Known rows, with every step that occurs
denesol/vurepor/fufo/dunir: [-0.93, -0.76,  3.54, -4.13, -2.16,  2.38,  2.56, -2.30,  0.60,  2.59,
  0.03, -4.85,  1.59,  2.98,  1.48,  2.41, -0.64]
vurepor/fufo: [-3.22,  0.90,  0.78, -1.97,  0.26,  4.76, -2.27, -3.58, -3.59,  2.40,
 -0.24, -2.93,  0.80,  1.28,  0.38, -3.61,  2.35]
fufo/dunir/denesol: [ 6.93, -2.37,  1.03,  1.67, -1.74,  2.20,  3.03, -3.95,  3.04, -0.84,
  1.98, -1.12,  2.97,  1.74,  3.47,  1.85, -0.59]
keduri/vurepor/fufo/dunir/denesol: [ 2.35,  0.46,  1.53, -0.04, -3.81,  0.31,  1.89, -3.16,  4.59, -1.33,
  0.88, -3.42,  3.84,  1.90,  3.45,  0.38, -1.85]
nukap/fufo: [-2.13, -1.35, -1.54,  1.13, -0.09,  6.67, -0.74, -7.12, -2.14,  2.60,
  5.24,  1.84, -1.05,  4.80, -2.37, -3.08,  6.25]
vurepor/fufo/dunir/denesol: [ 4.21, -0.97,  0.87, -0.28, -2.67,  2.44,  1.59, -2.78,  2.87,  0.87,
  0.93, -3.53,  3.08,  2.00,  3.34,  0.19, -2.20]
dunir/denesol: [ 5.33, -0.53, -0.91,  3.11, -1.91,  2.59,  0.79, -4.74,  1.36, -2.37,
  0.40,  2.52,  1.96,  0.20,  2.98, -2.84,  0.58]
nukap/denesol: [ 0.28, -1.29, -1.20,  3.76,  1.08,  2.83,  0.86, -3.25,  1.08, -2.63,
  2.92,  2.56,  4.62, -1.15,  2.75, -0.16,  1.95]
fufo/dunir: [ 3.63, -3.82,  4.02, -0.70,  2.03,  4.04,  2.65, -4.29, -1.04,  1.11,
  3.26, -3.45,  1.75,  2.78,  0.65,  5.08,  2.91]
dunir/denesol/banomo: [ 1.54,  0.42,  1.54,  1.38, -2.80,  0.10,  2.59, -4.94,  0.71, -1.90,
 -2.84,  2.06,  6.09,  4.78,  4.16, -3.34,  1.57]
banomo/keduri/vurepor/fufo: [-5.83,  2.69,  4.94, -1.47,  1.89,  2.12, -4.41, -4.44, -2.81,  0.41,
 -1.10, -0.54,  1.82, -0.65, -0.82, -3.48,  1.49]
dunir/fufo: [-2.16, -1.10,  0.39, -2.47,  1.41,  4.90, -4.22, -4.21, -2.30,  3.53,
  2.62,  0.37,  1.49,  2.80, -0.28, -4.83,  2.65]
dipeno/fufo: [ 1.15,  0.10, -3.15,  3.37,  4.27,  1.17, -1.43, -7.06, -0.43, -4.24,
 -3.33,  3.53,  1.14, -1.35, -0.54, -1.28,  3.75]
banomo/keduri: [ 1.68, -2.10,  5.82,  1.31,  7.20,  5.73, -4.16, -5.99, -6.19,  2.44,
  0.43,  4.54,  0.70, -1.72, -1.53, -0.98,  2.43]
vurepor/fufo/dunir/denesol/banomo: [ 0.66,  0.16,  2.88, -1.23, -3.52,  0.08,  3.11, -3.15,  1.75,  0.95,
 -2.46, -2.54,  6.90,  5.97,  4.45, -1.00, -0.87]
vurepor/fufo/dunir: [-0.08, -1.97,  3.29, -3.10,  0.74,  4.02,  1.01, -2.94, -1.24,  3.57,
  2.01, -6.53,  1.91,  3.23,  0.64,  2.75,  1.04]
fufo/dunir/denesol/dipeno: [ 4.87, -0.19,  0.82,  4.18, -3.17,  5.14,  1.46, -1.87,  1.08,  2.28,
  7.00, -0.03,  0.84,  0.25,  2.67,  1.27,  2.90]
banomo/keduri/vurepor/fufo/dunir/denesol/dipeno: [ 0.76,  1.92,  3.62,  3.23, -2.23,  4.06, -1.24, -1.72,  1.09,  3.05,
  5.68, -0.14,  1.74, -1.16,  2.04, -0.18,  1.09]
banomo/denesol: [-0.25, -0.63,  0.67,  0.83,  0.32,  0.73,  0.22, -3.78, -1.16, -3.95,
  6.36,  1.00,  5.03, -2.09,  1.27, -1.15,  3.48]

Rows
[-0.50,  0.94,  8.08,  1.20,  1.00, -1.67,  0.46, -5.43,  1.35, -3.00,
 -1.21,  2.48,  6.06,  1.65,  1.61,  0.88,  0.60] -> fufo/dunir/denesol/banomo/keduri/vurepor
[-1.10,  1.72,  3.83, -0.80, -4.53, -2.13,  3.32, -3.49,  3.57, -1.51,
 -2.63, -2.85,  7.70,  5.98,  4.51, -0.86, -0.41] -> keduri/vurepor/fufo/dunir/denesol/banomo
[ 4.73, -0.44,  1.59, -0.04, -5.72,  0.06,  5.16, -3.28,  4.58, -2.28,
 -1.17,  1.92,  2.36,  1.41,  3.85,  0.76, -2.20] -> fufo/dunir/denesol/vurepor
[-7.48,  3.35,  6.06, -2.00,  0.95,  0.70, -3.50, -4.37, -2.69,  0.63,
 -2.69, -0.48,  4.20,  1.52,  0.18, -3.98,  1.55] -> denesol/banomo/keduri/vurepor/fufo
[ 2.43,  0.20,  3.98,  0.16, -1.01,  0.92, -0.19, -3.51,  2.99,  0.18,
  0.37, -1.64,  3.88,  0.36,  2.72,  0.33, -2.73] -> banomo/keduri/vurepor/fufo/dunir/denesol
[ 4.53,  0.27, -0.61,  1.35, -4.28, -1.63,  4.53, -4.11,  5.87, -4.21,
 -3.39,  3.33,  2.44,  0.08,  3.39,  0.68, -2.73] -> dipeno/fufo/dunir/denesol/vurepor
[-5.32,  3.79,  4.82, -1.09, -0.59, -0.42, -3.06, -4.00, -0.28, -0.27,
 -3.23,  0.09,  4.90,  1.15,  1.67, -5.09, -0.56] -> dunir/denesol/banomo/keduri/vurepor/fufo
[ 3.03, -1.20,  0.03,  2.92,  2.52,  3.08,  0.96, -4.09,  0.81,  0.31,
  2.90, -0.84,  1.37,  0.04,  0.08,  4.52,  3.87] -> denesol/dipeno/fufo/dunir
[-5.13,  2.43, -0.43, -1.45, -3.82,  1.61,  0.35, -1.50,  1.55,  0.20,
 -1.55,  0.28,  3.04, -0.22,  2.99, -3.68, -1.78] -> nukap/denesol/vurepor/fufo
[ 0.48, -0.76,  6.93, -0.82,  2.97,  1.99, -1.73, -4.32, -2.19,  3.84,
 -2.59,  1.39,  5.65,  2.25,  1.99, -1.38, -2.15] -> vurepor/fufo/dunir/denesol/banomo/keduri
[ 6.98, -1.67, -1.73,  3.28,  0.02,  0.16,  2.17, -5.17,  5.05, -3.22,
 -1.05,  0.57,  3.59,  0.18,  3.01,  1.64, -1.42] -> dipeno/fufo/dunir/denesol
[ 4.84, -2.45, -0.51,  1.94, -2.75,  3.67,  2.64, -5.11,  3.97,  1.13,
  4.53, -0.50,  1.92,  4.19,  1.53,  0.63,  0.41] -> nukap/fufo/dunir/denesol
[ 2.78, -0.54,  0.18,  0.14, -6.50,  1.04,  4.74, -4.25,  5.35, -0.71,
  0.91,  2.19,  1.33,  3.42,  2.39, -0.41, -1.52] -> nukap/fufo/dunir/denesol/vurepor
[ 2.26, -1.31, -1.16,  4.46,  2.35,  2.26,  1.68, -2.95,  3.04, -0.64,
  3.54, -0.14,  3.47, -0.91,  1.60,  4.95,  2.57] -> nukap/denesol/dipeno/fufo/dunir
[-2.47,  0.84,  6.68,  1.38,  0.02, -0.52,  0.13, -6.47,  1.98, -1.09,
  0.54,  2.87,  5.36,  3.52,  0.33, -0.28,  1.78] -> nukap/fufo/dunir/denesol/banomo/keduri/vurepor
[ 2.96, -0.23,  0.88,  1.55, -1.39, -1.87,  3.73, -5.01,  3.53, -2.63,
 -4.00,  0.63,  7.19,  4.59,  4.18,  0.15, -0.17] -> dipeno/fufo/dunir/denesol/banomo
